What can hang from each mark
q_677: q_232 q_947
q_280: q_232 q_331
q_598: q_240
q_116: q_240
q_240: q_116 q_232
q_947: q_677
q_331: q_280 q_418
q_232: q_240 q_280 q_298 q_677
q_298: q_232

Every row comes from one small tree of marks. The marks that hang from a mark follow it in brackets, in the order of their numbers. Every link used is in the known rows. Which tree was each row made from?
Known rows
q_240{q_116 q_232{q_280{q_331{q_418}} q_298}}: -2,7,5,-46,-2,4,-4,21,-9,-1,-17,-11,-17,13,2,21,22,14,3,8,13
q_947{q_677{q_232{q_240{q_116} q_280{q_331}}}}: -3,1,1,-37,12,3,-11,17,8,-27,-9,-29,-23,18,-1,14,19,38,0,22,4
q_947{q_677}: -11,-8,-4,-6,9,-3,-17,9,4,-23,4,-19,4,2,2,0,-5,7,3,11,9
q_232{q_240{q_116} q_677{q_947}}: 5,-9,-10,-8,4,-21,-14,16,17,-11,-9,-24,-2,11,7,18,1,1,4,16,-7
q_232{q_677}: -9,-12,-8,5,10,-15,-19,7,3,-17,5,-8,10,0,7,7,-1,0,2,12,7
q_677{q_232{q_240{q_116} q_280{q_331} q_298} q_947}: 13,8,-3,-31,-2,-11,-1,20,4,-15,-23,-19,-17,15,5,29,31,19,6,23,-9
q_240{q_116 q_232{q_280{q_331} q_677{q_947}}}: 6,-2,-4,-25,5,-8,-13,36,-6,-19,-10,-18,-8,9,-7,33,10,16,3,10,12
q_240{q_232{q_280 q_298 q_677}}: 6,-1,-1,-21,14,-16,-24,12,1,-4,-7,-7,11,7,7,10,25,-5,0,9,7
q_947{q_677{q_232{q_280}}}: -3,3,-3,-24,16,3,-18,9,-5,-27,-1,-17,-4,8,-3,2,5,19,2,20,7
q_240{q_116 q_232{q_280{q_331} q_298 q_677}}: 0,2,0,-29,9,-9,-17,24,4,-10,-10,-12,0,9,1,27,29,10,0,5,10
q_240{q_116 q_232{q_280 q_677}}: -1,0,1,-29,14,-1,-22,16,-2,-10,-3,-16,-1,14,-5,21,13,6,2,5,13
q_298{q_232{q_240{q_116} q_677}}: -1,-5,2,-12,7,-25,-28,-4,14,-11,3,-22,-5,8,10,16,5,9,11,12,-1
q_331{q_280{q_232{q_240{q_116} q_298 q_677}} q_418}: 7,-9,-7,-35,7,-23,-9,10,17,2,-16,-14,-8,17,13,-3,3,5,-6,14,11
q_331{q_280{q_232{q_677}}}: 2,-19,-8,-5,13,-18,-14,13,-4,-21,3,-8,7,8,1,2,-9,8,-4,10,24
q_116{q_240{q_232{q_298}}}: -3,-7,5,-3,0,-4,-18,10,1,4,-5,-22,-4,3,9,17,14,-3,4,-2,-4
q_280{q_232{q_240 q_298 q_677} q_331}: 6,-15,-3,-12,10,-31,-8,9,10,-13,-4,-12,-1,6,15,11,18,13,-8,15,-1
q_598{q_240}: -4,-11,-9,-6,-3,-2,-2,1,-7,-20,5,-15,-6,9,8,6,-2,10,10,17,-1
q_116{q_240{q_232{q_280 q_298 q_677{q_947}}}}: 16,-3,-5,-15,6,-21,-21,29,2,3,-15,-19,2,1,11,18,19,-10,-3,7,-4
q_280{q_232{q_240 q_298 q_677}}: 8,-11,-3,-14,14,-31,-14,-1,12,-6,-3,-13,6,8,15,5,14,-1,-7,13,-5
q_298{q_232{q_240}}: 2,-9,9,-7,3,-19,-22,-10,-1,-10,5,-17,-7,9,12,10,6,10,15,18,-1
q_116{q_240{q_232{q_280{q_331{q_418}} q_298 q_677}}}: 2,-6,-1,-28,4,-15,-13,28,-4,7,-16,-15,-14,1,17,9,18,10,-9,9,6
q_240{q_116 q_232{q_280 q_298 q_677}}: 3,6,0,-30,13,-8,-24,14,6,-4,-9,-13,7,11,1,21,25,-4,1,3,7
q_240{q_116 q_232{q_280 q_677{q_947}}}: 10,1,-5,-27,8,-6,-19,27,-2,-12,-10,-18,0,12,-7,27,6,2,4,9,9
q_331{q_280{q_232{q_240 q_298 q_677}} q_418}: 10,-15,-8,-26,10,-30,-10,8,10,2,-14,-8,-3,12,18,-12,1,4,-8,20,10
q_232{q_240 q_280 q_298 q_677}: 9,-4,-4,-20,16,-28,-17,7,13,-3,-12,-11,11,11,22,0,33,-6,-5,18,0

Write each row's tree
6,2,7,-24,8,-3,-17,10,-9,-2,-8,-9,5,11,4,15,26,-2,5,8,8  q_240{q_232{q_280 q_298}}
15,-15,-7,-11,5,-35,-5,19,9,-15,-11,-12,-2,3,13,17,12,9,-7,19,-7  q_280{q_232{q_240 q_298 q_677{q_947}} q_331}
4,-12,-4,-26,6,-30,-3,9,7,-5,-11,-8,-11,5,19,1,8,16,-10,20,-1  q_280{q_232{q_240 q_298 q_677} q_331{q_418}}
12,0,-6,-7,-1,-17,-11,4,10,-10,-13,-14,-5,7,10,15,13,6,11,25,-19  q_677{q_232{q_240 q_298} q_947}
16,2,-1,-29,6,-27,-23,11,5,-11,-10,-21,-6,13,10,21,12,5,9,19,-1  q_298{q_232{q_240{q_116} q_280 q_677{q_947}}}
-2,-5,1,-22,-3,11,-9,5,-3,-14,4,-25,-16,17,-6,20,-1,17,16,7,1  q_598{q_240{q_116 q_232}}
-4,1,0,-16,5,-1,-5,14,-17,-29,-3,-9,-12,9,-2,18,16,28,3,23,10  q_677{q_232{q_280{q_331}}}
17,-6,-2,-30,1,-35,-12,17,-6,-9,-15,-10,-19,5,18,8,5,20,4,33,4  q_298{q_232{q_240 q_280{q_331{q_418}} q_677{q_947}}}
1,1,5,-36,1,-2,-5,20,-15,-1,-14,-5,-13,9,7,10,20,14,1,15,13  q_240{q_232{q_280{q_331{q_418}} q_298}}
12,-5,-11,-32,-2,-6,-4,32,-5,-23,-8,-21,-17,13,-4,28,8,23,6,17,4  q_598{q_240{q_116 q_232{q_280{q_331} q_677{q_947}}}}
-1,7,-3,-33,0,-5,0,12,-12,-12,-14,-1,-16,5,8,9,18,20,2,24,5  q_677{q_232{q_280{q_331{q_418}} q_298}}
16,-8,-9,-18,6,-33,-8,28,9,-12,-20,-12,1,6,20,14,30,3,-4,25,-3  q_232{q_240 q_280{q_331} q_298 q_677{q_947}}
4,-5,2,-22,4,-17,-4,14,1,-9,-14,-14,-4,13,19,12,39,9,-2,19,5  q_232{q_240 q_280{q_331} q_298}
9,4,-7,-36,8,-6,-15,11,6,-6,-7,-17,-2,15,4,16,22,4,6,9,0  q_598{q_240{q_116 q_232{q_280 q_298 q_677}}}
5,11,-1,-42,14,-3,-18,5,18,-13,-13,-27,-9,17,5,8,27,14,2,18,-6  q_947{q_677{q_232{q_240{q_116} q_280 q_298}}}
1,-2,-5,-28,10,-22,-10,19,16,-9,-16,-18,-2,14,17,17,38,8,-5,14,4  q_232{q_240{q_116} q_280{q_331} q_298 q_677}
1,-7,4,-25,5,-6,-4,0,1,-13,0,-26,-13,20,-1,19,5,13,0,7,4  q_280{q_232{q_240{q_116}}}
7,2,2,-24,7,-14,-7,10,0,-14,-13,-12,-12,13,13,14,37,23,3,27,-4  q_677{q_232{q_240 q_280{q_331} q_298}}
-7,-4,-1,-29,-1,-2,2,20,-20,-14,-9,-6,-14,8,9,6,8,18,-2,20,19  q_232{q_280{q_331{q_418}}}
9,-6,1,-29,3,4,-8,8,-17,-13,0,-17,-11,19,1,10,11,16,9,17,7  q_598{q_240{q_232{q_280}}}
-3,-8,-8,-22,4,-23,-2,12,-3,-10,-5,0,-5,-2,10,6,0,11,-9,14,7  q_280{q_232{q_298 q_677} q_331{q_418}}
0,5,-1,-18,4,-6,-5,12,-10,-21,-8,-4,-5,5,5,18,27,18,4,20,4  q_677{q_232{q_280{q_331} q_298}}
14,-2,-1,-27,2,-29,-16,20,3,-19,-10,-19,-14,10,9,27,16,17,7,21,4  q_298{q_232{q_240{q_116} q_280{q_331} q_677{q_947}}}
8,-15,-11,1,6,-27,-15,14,11,-13,-7,-17,3,5,13,8,1,0,2,22,-6  q_232{q_240 q_677{q_947}}
11,-5,-4,-12,3,-28,-17,21,-13,-25,-3,-6,-3,-2,6,22,6,13,7,21,11  q_298{q_232{q_280{q_331} q_677{q_947}}}
-2,5,0,-18,3,-6,-12,-4,17,-8,-9,-20,-9,14,6,18,20,10,11,14,-14  q_677{q_232{q_240{q_116} q_298}}
-4,-8,3,-37,-3,-4,7,9,-5,-11,-7,-21,-30,18,4,16,-2,28,-3,14,8  q_280{q_232{q_240{q_116}} q_331{q_418}}
